Each row comes from the steps of one path. Every step used is in the known rows, and no mark comes twice. Write the path behind each row, first mark first.
Known rows:
fimizag/lipekuz/gika/famukud/duzu: [-1.65 -0.86 -3.79 0.89 1.59 0.41 0.86 -2.13 1.68 -0.93 1.72 -4.69 -2.38 1.75 -1.64 1.47 -5.49 0.47 0.68 1.00 -0.73 1.88]
fisis/fimizag: [-1.71 -2.59 0.54 -1.20 -0.04 1.53 -1.06 0.36 0.35 -1.84 0.59 -1.82 0.86 0.80 0.46 0.52 0.44 -2.76 -0.92 1.69 -0.99 0.75]
famukud/duzu/lipekuz/fisis/fimizag: [-1.60 0.74 1.59 -5.10 0.03 5.38 -0.61 0.42 1.29 -4.62 2.08 0.97 -0.73 -0.59 0.89 1.54 -1.41 -5.70 -1.83 2.39 -0.99 -0.51]
gika/famukud: [-0.40 -0.45 -1.01 -0.16 -0.22 0.73 0.97 -2.23 1.56 -0.85 -0.04 -1.19 -1.34 0.46 0.36 0.46 -0.85 1.32 -1.61 1.01 -0.15 0.81]
duzu/lipekuz/fisis/fimizag: [-1.52 0.29 2.50 -1.48 -1.06 4.34 0.51 -0.10 1.06 -2.76 1.04 1.59 1.27 -1.50 1.22 1.16 -1.55 -4.08 -1.73 2.40 -1.24 -1.91]
meto/lipekuz/fisis: [-1.15 -1.03 -1.02 3.61 -1.35 2.10 -0.13 1.07 1.30 -0.62 1.00 -1.05 -1.10 -1.06 2.65 0.11 -3.20 -0.55 1.20 1.54 -0.98 -0.27]
lipekuz/fisis/fimizag/famukud: [-1.77 -2.80 1.09 -1.10 -0.17 2.69 -0.81 0.28 0.17 -3.92 1.09 -0.48 2.11 -0.12 1.59 2.24 0.85 -3.93 -1.50 2.90 -2.08 -0.09]
famukud/fimizag: [-1.43 4.04 -0.66 0.66 -0.43 0.40 -0.56 -0.43 0.74 -0.63 -0.76 0.18 -0.23 -0.30 0.51 0.08 -0.69 1.33 0.36 0.37 -1.29 -1.66]
fisis/fimizag/famukud/duzu/lipekuz/gika: [-3.44 2.68 -1.42 -5.54 2.88 1.92 -0.72 -1.69 0.51 -3.84 1.18 -1.01 1.37 0.43 -3.15 4.49 -2.21 -4.42 -2.76 1.81 -0.78 -0.62]
meto/fimizag/famukud/duzu: [-2.61 2.11 -0.97 -4.80 0.76 1.61 -1.50 0.89 -0.63 -4.91 1.18 -2.83 -0.29 1.80 -1.45 2.18 1.72 -0.58 -0.03 0.81 -1.87 0.92]
meto/lipekuz/fisis/fimizag: [-1.81 -3.91 1.07 2.85 -1.35 3.00 -1.30 2.12 0.41 -1.69 1.63 -2.67 -0.24 -0.37 2.00 0.02 -2.66 -3.27 0.82 2.37 -1.48 0.50]
meto/famukud: [-1.14 1.18 -2.87 -2.83 1.08 0.55 0.03 -0.48 0.35 -1.57 -0.44 -0.39 -0.10 -0.12 1.46 2.04 0.94 -0.39 -1.75 1.92 -1.55 -1.02]
gika/famukud/fimizag: [-0.50 3.22 -0.18 0.94 -0.63 0.69 0.63 -2.04 1.25 -0.38 -0.77 -1.08 -1.45 0.11 -0.29 0.21 -1.28 2.56 -1.15 0.44 -0.95 -0.80]
fisis/fimizag/famukud: [-2.46 -2.47 -0.23 -2.41 0.74 0.79 -1.80 0.11 -0.08 -3.04 0.34 -1.66 1.94 0.73 -0.21 2.33 1.67 -3.24 -1.69 2.13 -1.56 0.58]
duzu/famukud: [-0.32 -2.03 -2.49 -0.96 0.19 0.26 0.06 -2.16 0.93 -0.75 0.20 0.55 -1.67 0.92 2.78 -0.77 -0.97 2.38 -2.08 0.55 -0.76 1.46]
fimizag/lipekuz/gika: [-2.54 -0.28 -3.37 4.30 0.71 -0.96 1.07 -0.93 1.13 0.76 0.60 -2.85 0.72 0.65 -0.20 1.12 -5.03 0.90 2.47 0.93 -1.11 -0.11]
famukud/duzu/lipekuz/fisis: [-0.92 3.60 -0.43 -4.31 0.02 4.64 0.53 -0.41 1.95 -3.75 1.51 2.75 -1.54 -1.23 1.32 1.53 -2.04 -2.88 -1.34 1.70 -0.51 -1.36]
gika/famukud/duzu/lipekuz/fisis: [-0.05 2.89 0.09 -3.94 -0.17 4.72 1.65 -2.03 2.37 -3.47 1.51 1.44 -2.53 -0.88 0.63 1.47 -2.48 -1.53 -2.81 1.81 -0.26 -0.51]
fimizag/famukud/duzu: [-1.82 0.88 -3.19 -5.22 1.91 1.01 -1.82 -0.31 0.71 -4.23 0.80 -0.52 -0.75 0.90 -0.01 2.64 1.10 -1.82 -1.42 1.26 -0.90 1.25]
meto/famukud/fimizag/lipekuz/gika: [-2.56 4.25 -3.82 3.20 1.60 -1.24 0.74 -0.66 0.08 0.44 -0.76 -3.06 0.25 -0.03 -0.59 2.43 -3.97 1.66 1.78 1.43 -2.99 -2.90]

Write each row's path:
[-1.39 3.98 -1.40 0.43 0.68 0.71 3.18 -4.63 2.02 0.49 -0.25 0.00 0.33 -0.69 -1.95 2.28 -4.80 1.64 -2.51 0.58 0.37 -1.52] | duzu/lipekuz/gika/famukud
[-2.89 5.71 -3.40 -4.47 2.80 1.09 0.23 -2.62 1.27 -2.95 0.53 0.71 0.59 -0.22 -2.54 4.48 -2.79 -1.61 -2.07 1.00 -0.25 -1.22] | fimizag/famukud/duzu/lipekuz/gika
[-1.71 1.03 -3.52 4.67 0.64 -1.53 0.51 -2.25 0.65 1.23 -0.05 -2.26 -1.18 0.97 0.76 -0.47 -6.09 4.57 1.05 -0.14 -2.18 -0.51] | duzu/famukud/fimizag/lipekuz/gika
[-1.51 7.70 -0.76 1.65 0.22 0.36 2.83 -4.44 1.71 0.60 -1.07 0.09 -0.05 -1.03 -2.71 1.92 -5.32 3.04 -1.89 0.11 -0.33 -3.33] | duzu/lipekuz/gika/famukud/fimizag
[-2.59 3.40 -2.47 4.98 0.35 -1.12 0.54 -0.86 0.72 1.08 -0.19 -2.74 0.57 0.22 -0.96 0.81 -5.39 2.24 2.77 0.27 -1.85 -1.91] | famukud/fimizag/lipekuz/gika
[-2.25 4.46 -2.58 -6.77 1.83 2.16 -1.14 -0.56 1.36 -3.77 0.45 1.43 -0.15 -0.49 -1.01 3.42 0.00 -2.43 -2.45 1.55 -0.59 -0.95] | fimizag/famukud/duzu/lipekuz
[-2.06 6.21 -4.10 -5.40 3.15 1.67 1.14 -2.19 0.99 -2.50 0.32 0.44 -0.85 -0.22 -1.50 4.08 -2.77 -1.73 -2.38 1.50 -0.87 -1.77] | meto/famukud/duzu/lipekuz/gika
[-1.08 3.31 0.59 -0.58 -1.17 3.46 1.66 -1.06 1.85 -1.61 0.42 3.53 0.43 -2.12 2.05 1.22 -2.14 -1.34 -1.03 1.64 -0.70 -2.71] | duzu/lipekuz/fisis
[-0.74 3.00 -1.03 -5.36 0.70 2.98 0.58 -2.15 2.14 -2.75 0.72 0.41 -2.65 0.00 -1.20 1.59 -1.66 -0.69 -3.09 1.01 0.25 0.28] | gika/famukud/duzu/lipekuz
[-1.22 0.94 -1.16 3.16 -0.99 0.16 0.20 -0.45 1.19 0.36 -0.33 -2.93 -1.48 0.22 -0.23 -0.07 -2.95 2.43 1.12 0.93 -1.79 -0.71] | gika/famukud/fimizag/lipekuz
[-2.06 1.75 -1.76 2.74 -0.76 0.02 -0.90 1.09 0.76 0.13 -0.18 -1.77 -0.17 -0.10 0.59 -0.08 -2.39 1.13 2.47 0.83 -2.20 -1.53] | famukud/fimizag/lipekuz
[-2.15 5.17 -1.76 0.14 0.83 0.62 2.12 -3.05 1.57 0.06 -0.28 1.50 1.07 -0.93 -1.35 2.26 -4.29 0.29 -0.92 0.45 0.05 -2.36] | duzu/lipekuz/gika
[-0.27 0.08 -1.82 -3.47 0.92 2.09 -0.04 -1.75 1.63 -2.79 1.04 -2.00 -3.13 1.29 -0.19 0.74 -0.60 -0.36 -1.88 1.03 -0.07 2.31] | gika/famukud/duzu
[-2.15 5.58 -2.82 -3.65 1.97 1.63 0.86 -2.40 1.65 -1.72 0.78 0.87 -0.64 -0.07 -1.68 2.58 -4.20 -1.09 -1.34 0.46 0.18 -1.00] | famukud/duzu/lipekuz/gika
[-1.02 4.79 -1.20 3.15 0.37 -0.45 2.01 -3.97 1.17 0.80 -0.70 -2.33 -0.47 0.23 -1.58 1.03 -4.20 3.60 -0.79 -0.01 -0.79 -1.11] | lipekuz/gika/famukud/fimizag
[-1.49 1.31 0.41 -7.21 1.17 5.42 -0.44 0.56 0.53 -5.14 1.59 0.74 -1.02 -0.70 1.02 3.10 0.15 -6.02 -2.95 3.40 -2.10 -1.51] | meto/famukud/duzu/lipekuz/fisis/fimizag
[-1.40 1.76 -0.31 4.44 -1.64 1.62 0.25 1.26 1.01 -0.77 0.46 -0.64 -0.37 -0.99 2.28 -0.25 -3.47 0.41 2.74 1.46 -2.62 -2.31] | famukud/fimizag/lipekuz/fisis
[-1.25 -0.22 -2.76 2.42 -0.52 -0.68 -0.83 -0.46 0.79 0.32 -0.10 -1.29 -2.04 0.67 2.23 -1.27 -2.98 3.75 0.66 0.40 -2.40 -0.19] | duzu/famukud/fimizag/lipekuz
[-0.56 0.82 0.24 4.97 -1.93 1.87 1.29 -0.42 1.49 -0.55 0.47 -2.04 -1.37 -0.65 1.48 -0.26 -3.93 1.55 1.37 1.73 -2.27 -1.35] | gika/famukud/fimizag/lipekuz/fisis
[-2.89 1.07 -0.54 -7.64 1.75 3.16 -2.13 0.18 0.59 -4.63 1.15 0.15 0.37 0.15 -1.47 3.52 0.91 -5.37 -3.32 2.19 -1.16 -0.18] | fisis/fimizag/famukud/duzu/lipekuz
[-0.52 1.91 -1.55 0.17 -0.32 -0.05 -0.49 -1.95 0.72 -0.46 -0.63 0.58 -2.08 0.51 2.26 -1.14 -1.18 3.79 -1.73 -0.01 -1.64 -0.35] | duzu/famukud/fimizag
